Each row was made from one path, in order. Every step used is in the known rows, and no mark comes twice. Write each row's path.
Known rows
g-k-v: [-1.64, -0.78,  0.04, -1.72,  0.69,  0.02,  0.44,  1.14,  0.25, -4.27,
 -0.17,  0.69,  4.16, -0.15, -1.42,  0.51, -1.01,  1.09, -0.03]
k-g-n: [-0.84, -5.10, -1.17, -1.34,  0.53,  2.28,  0.15,  3.41,  1.21, -2.94,
  1.81, -1.63,  0.72,  1.51, -4.94,  0.58, -0.47,  2.56,  2.17]
h-t-s: [-0.93, -0.05,  0.16, -1.42,  0.42, -0.40, -1.47, -0.73,  0.53, -1.80,
  0.46,  0.23,  0.23, -2.24, -1.07,  1.25, -0.59,  0.35,  2.44]
t-s-g-k-v-h: [-4.30, -0.46, -0.37, -0.38,  1.11, -3.42, -1.48, -1.74,  1.00, -3.15,
 -0.86,  2.12,  4.60, -0.12, -2.15,  2.80,  0.15,  1.86,  0.99]
h-t: [-0.09, -0.17,  0.12, -2.33,  0.90,  1.62, -0.89,  1.29,  0.88, -1.40,
  1.87, -0.24, -0.84, -2.95, -0.83,  0.59, -0.57, -0.07,  2.10]
t-k: [-1.59,  0.60, -1.69, -2.03,  1.31,  4.81,  0.23,  0.67,  0.35, -1.18,
  0.91,  0.36,  2.87, -0.62, -2.09,  0.67, -0.95, -0.79,  0.13]
h-g-k-v: [-0.92, -1.07, -0.93, -1.46,  1.34, -0.35, -0.56,  0.63,  1.03, -3.99,
 -0.03,  1.14,  4.10,  2.12, -2.81,  1.75,  0.54,  2.22,  0.94]
h-t-s-v-k-g: [-1.91, -4.04, -1.76, -0.06,  1.94, -3.92, -4.88,  2.79,  2.15, -1.06,
 -0.02,  0.75,  2.84, -1.91, -4.83,  0.75,  0.72,  1.08,  2.66]
h-g-n: [-0.79, -3.37, -2.17, -1.92,  0.84,  1.51, -0.14,  0.38,  1.78, -1.99,
  0.95, -1.68,  0.52,  1.93, -3.54,  1.84,  1.08,  1.54,  2.50]
g-h-t-k-v: [-2.13, -0.08,  2.28, -4.93,  2.71,  4.25, -2.36,  1.11, -0.01, -2.04,
  1.20,  2.19,  5.61, -2.37,  2.45,  2.95, -0.86,  3.34, -0.15]
k-v-h-g: [-3.14, -0.87,  0.32, -2.55,  2.14, -2.71, -1.97,  0.87,  2.04, -1.15,
 -0.41,  0.59,  3.16,  2.17,  1.29,  0.11, -0.29,  4.90,  1.44]
v-k: [-1.61, -1.16, -2.00, -1.06,  1.52, -2.17,  0.21,  0.98,  0.64, -1.13,
  0.98, -0.01, -0.24, -1.52, -1.98,  0.55, -0.26, -0.33,  0.52]
h-g-k: [-0.01, -0.59, -1.84, -0.90,  0.96,  0.39, -0.53, -0.35,  1.13, -3.58,
  1.34,  1.50,  2.13,  1.12, -5.56,  1.17,  1.62, -0.87,  1.07]
v-h-t-k-g: [-2.97, -3.02,  0.71, -3.83,  3.68,  2.32, -3.91,  4.44,  1.56, -1.40,
  2.88,  1.79,  2.47, -1.41, -4.76,  0.38, -0.72,  2.26,  1.22]
s-v-k-g: [-1.55, -3.60, -2.65,  0.28,  1.66, -2.01, -2.57,  4.11,  2.48, -0.34,
  0.41,  0.32,  2.72, -0.29, -4.86, -0.89,  0.62,  0.65,  1.57]
t-k-v: [-2.48,  0.35, -1.14, -2.64,  1.75,  4.02,  0.15,  1.54,  0.16, -1.87,
 -0.38, -0.31,  4.91,  0.23,  0.64,  1.12, -2.29,  1.89, -0.13]
k-g: [-0.04, -1.38, -0.80, -0.49,  0.38,  1.42,  0.01,  2.43,  0.68, -2.39,
  1.49,  0.40,  1.16,  1.08, -3.64, -0.30, -1.32,  1.78,  1.75]
h-g: [ 0.24,  0.46, -1.84, -1.07,  0.68,  0.91, -0.22, -0.61,  1.15, -1.08,
  0.78,  0.12,  0.68,  1.44, -1.99,  0.81,  0.59,  1.00,  2.31]
s-v: [-0.49, -0.20, -1.90, -0.52, -0.14,  1.32, -1.24,  1.26,  2.46,  0.11,
 -0.72, -0.75,  2.53, -0.83, -0.59, -1.79,  0.68, -0.78,  2.15]
v-h: [-2.51, -0.06,  0.23, -2.20,  1.16, -1.41, -0.61,  0.77,  1.41, -0.55,
  0.79,  0.89,  0.42, -0.73, -0.06, -1.20, -0.21,  1.03,  1.32]
v-h-g-k: [-2.14, -1.05, -0.61, -2.22,  2.29, -2.24, -1.96,  0.06,  2.04, -2.82,
  1.20,  2.52,  2.04,  0.88, -5.09,  0.20,  2.19,  0.59,  0.75]
k-v-h-t: [-3.33, -1.49,  2.33, -4.14,  2.49, -2.02, -2.75,  2.87,  1.59, -1.50,
  0.55,  0.32,  1.58, -2.33,  2.53, -0.03, -1.58,  3.73,  1.71]
t-s: [-1.37,  1.08, -1.11, -0.03, -0.64, -0.57,  0.35, -1.90,  0.46, -1.90,
 -0.71,  0.38,  1.69,  0.04, -1.15,  0.50, -0.75,  0.37,  1.67]

Which path is each row?
[-3.08, -1.12, -0.39, -1.08,  1.96, -2.16, -2.98, -1.78,  1.27, -2.46,
  1.28,  2.50,  1.31, -3.55, -5.14,  3.34,  1.78, -0.64,  2.02]	v-h-t-s-g-k
[-1.99, -0.77, -0.37, -0.39,  0.98, -0.33, -1.42, -1.14,  0.27, -3.93,
  0.00,  1.04,  3.69, -2.45, -2.60,  4.74, -0.16,  0.96,  2.32]	h-t-s-g-k-v
[-1.40, -2.99, -1.82, -0.63,  1.84, -2.01, -0.65,  3.27,  0.76, -2.05,
  1.92,  0.62,  0.56, -0.12, -4.82,  0.40, -0.84,  1.42,  1.03]	v-k-g
[-3.49, -1.03,  0.56, -4.42,  3.41,  2.33, -3.07,  2.39,  1.40, -0.34,
  1.97,  1.08,  1.51, -3.00, -1.80,  0.35, -0.33,  0.64,  0.53]	v-h-t-k
[ 0.04,  0.25, -2.30,  0.28,  0.33,  2.26,  1.03, -1.09,  0.72, -3.04,
  1.57,  1.05,  1.26, -1.43, -5.33,  2.81,  1.10, -2.18,  1.01]	s-g-k
[-3.03, -1.62,  1.02, -2.73,  2.87, -0.99, -2.40,  1.56,  1.59, -2.77,
  1.26,  1.70,  2.43, -3.05, -2.11,  2.85,  0.28,  1.70,  1.20]	s-g-k-v-h-t
[-1.23, -0.16, -1.40, -0.38,  0.81,  1.28,  0.94, -0.17,  0.57, -3.52,
  0.30,  0.70,  3.68, -0.64, -2.33,  3.05, -0.46,  0.39,  0.87]	s-g-k-v
[-0.38, -1.89,  1.40, -1.17,  0.63, -0.25, -5.03,  0.65,  1.81, -1.74,
 -0.01,  2.77,  5.50, -1.19, -1.85,  1.02,  1.87,  2.86,  2.79]	k-g-h-t-s-v
[-4.17, -1.32,  2.17, -3.05,  1.89, -3.92, -3.13,  0.62,  1.20, -1.75,
 -1.00,  0.64,  2.55, -1.85,  2.32,  0.66, -1.43,  4.38,  2.07]	k-v-h-t-s
[-0.68,  0.61,  2.09, -2.42,  0.42, -0.35, -2.29, -2.15,  0.13, -2.17,
  0.79,  2.57,  2.05, -2.74,  0.91,  2.15,  0.41,  2.14,  1.66]	g-h-t-s
[-1.14, -0.26, -0.53, -3.37,  2.22,  4.82, -1.65,  1.49,  0.50, -1.13,
  1.94,  0.01,  1.47, -2.78, -2.17,  1.36, -0.68, -0.54,  0.86]	h-t-k
[-2.62, -1.02, -0.61, -1.75,  1.03, -1.36, -2.93,  2.02,  3.26,  0.78,
 -0.55,  0.30,  2.69, -1.06, -0.26, -2.73,  1.26,  0.40,  1.92]	s-v-h
[-4.76, -0.37,  0.13, -3.82,  3.04,  1.24, -1.63,  1.87,  0.88, -1.16,
 -0.33,  0.77,  5.05,  0.00,  1.34, -0.01, -1.95,  2.94, -0.55]	t-k-v-h
[-2.24, -0.81,  0.18, -4.07,  2.52,  4.24, -1.85,  2.62,  0.41, -1.84,
  0.38, -0.44,  3.75, -2.01,  0.55,  2.02, -2.15,  1.94,  0.53]	h-t-k-v
[ 0.76,  0.85,  0.84, -1.90,  1.09,  3.13, -1.22, -1.44,  0.55, -0.87,
  2.52,  2.09,  0.59, -3.67, -0.17,  4.32,  1.23,  0.70,  1.93]	s-g-h-t
[-4.11, -0.98, -0.76, -3.65,  3.50,  0.62, -2.74,  1.03,  1.78, -0.87,
 -0.14,  1.32,  5.24,  2.28,  0.08,  1.16, -0.49,  4.09,  0.38]	t-k-v-h-g
[-0.99,  1.51, -2.65,  1.29, -0.39,  0.74,  0.68, -3.65,  0.49, -1.08,
 -0.18,  0.21,  1.05, -0.56, -2.05,  3.23, -0.10, -0.64,  2.51]	t-s-g
[-0.47,  0.40, -1.19, -0.07,  0.54,  0.84, -1.04, -2.39,  0.70, -1.09,
  0.71,  0.00, -0.09, -2.78, -2.18,  4.02,  0.14, -0.08,  3.27]	h-t-s-g
[-2.21, -0.95,  1.25, -3.64,  2.18, -1.20, -2.60,  2.20,  1.68, -0.63,
  1.67,  0.75, -0.73, -3.02, -0.48, -0.66,  0.09,  1.22,  1.77]	v-h-t
[-0.79, -3.31,  1.34, -2.67,  2.70, -1.76, -2.93,  2.75,  0.53, -2.40,
  3.08,  3.23,  0.96, -2.47, -3.17,  2.21,  0.48,  3.00,  0.89]	v-k-g-h-t
[-3.77, -1.63,  1.06, -2.85,  1.78, -2.66, -1.16,  2.03,  1.06, -3.42,
 -0.17,  1.92,  4.01, -0.35, -0.89, -0.68, -0.42,  2.26, -0.19]	g-k-v-h
[-2.25, -1.54,  0.06, -1.65,  1.69, -3.86, -4.99, -0.93,  1.47, -0.36,
 -0.56,  2.67,  3.85, -3.93, -0.30,  1.78,  2.46,  0.92,  1.59]	g-h-t-s-v-k
[-0.75, -0.66,  0.18, -2.30,  1.95,  5.02, -1.31,  1.17, -0.02, -2.50,
  2.25,  3.24,  5.39,  0.91, -3.33,  1.65, -0.42,  2.41, -0.15]	t-k-g-h
[-2.27, -2.34, -0.83,  0.25,  1.38, -4.03, -3.87,  0.25,  1.59, -1.13,
 -0.62,  3.40,  5.87,  0.06, -3.09,  0.99,  2.04,  2.55,  1.18]	t-s-v-k-g-h
[-1.20, -2.46,  0.06, -1.44,  2.03, -1.83, -1.31,  1.47,  0.05, -2.25,
  2.17,  3.27,  2.24, -0.33, -3.11,  1.45,  0.47,  2.92, -0.02]	v-k-g-h
[-0.43, -1.29,  2.16, -1.69,  0.81, -0.40, -3.00, -0.11,  0.13, -3.06,
  1.36,  3.43,  3.10, -1.15, -2.29,  2.20,  0.04,  3.82,  2.15]	k-g-h-t-s
[-2.36, -3.18, -2.84,  1.18,  1.00, -4.20, -3.07,  1.48,  2.02, -0.93,
 -0.94,  0.70,  3.95,  0.23, -4.63, -0.26,  0.52,  1.46,  2.05]	t-s-v-k-g
[-1.87, -1.64, -2.68, -0.43,  1.43, -2.26, -1.82,  1.86,  2.16,  0.28,
 -0.36, -0.41,  2.19, -1.79, -1.81, -0.79,  1.20, -1.00,  1.23]	s-v-k
[-0.45,  0.88, -0.01, -2.98,  2.39,  6.21, -1.94, -1.42,  0.13, -0.75,
  2.42,  2.31,  2.46, -3.85, -1.53,  5.39,  1.05,  0.08,  1.05]	s-g-h-t-k
[-5.17, -4.53, -0.92, -4.66,  3.49,  1.52, -2.54,  2.29,  2.12, -1.49,
 -0.16, -0.86,  4.63,  2.65, -1.28,  2.47, -0.04,  4.62,  0.62]	t-k-v-h-g-n
[-2.95, -3.49, -0.30, -3.16,  3.74,  2.37, -5.79,  5.38,  3.29,  0.02,
  1.54,  1.29,  4.67, -1.71, -4.27, -0.78,  0.44,  1.44,  1.77]	s-v-h-t-k-g
[-2.18,  0.17, -1.70,  0.79,  0.37, -0.78,  0.11, -2.70, -0.06, -3.85,
 -1.11,  0.97,  4.38, -0.03, -2.70,  3.82, -0.27,  0.61,  1.24]	t-s-g-k-v
[ 0.19,  0.27,  2.24, -3.55,  1.00,  1.80, -1.70, -0.11,  0.64, -1.75,
  2.23,  2.22,  0.94, -3.26,  1.03,  1.64,  0.70,  1.41,  1.32]	g-h-t
[-0.86, -3.96,  0.32, -1.96,  2.50, -1.84, -4.98,  3.70,  1.98, -1.04,
  1.78,  2.91,  3.48, -2.78, -2.86,  1.03,  1.99,  2.22,  1.68]	s-v-k-g-h-t
[-1.80, -0.61, -0.54, -2.13,  1.87, -1.83, -1.80, -0.17,  2.12, -0.53,
  0.89,  1.24,  0.82,  1.60, -1.69, -0.31,  1.21,  2.21,  1.96]	v-h-g
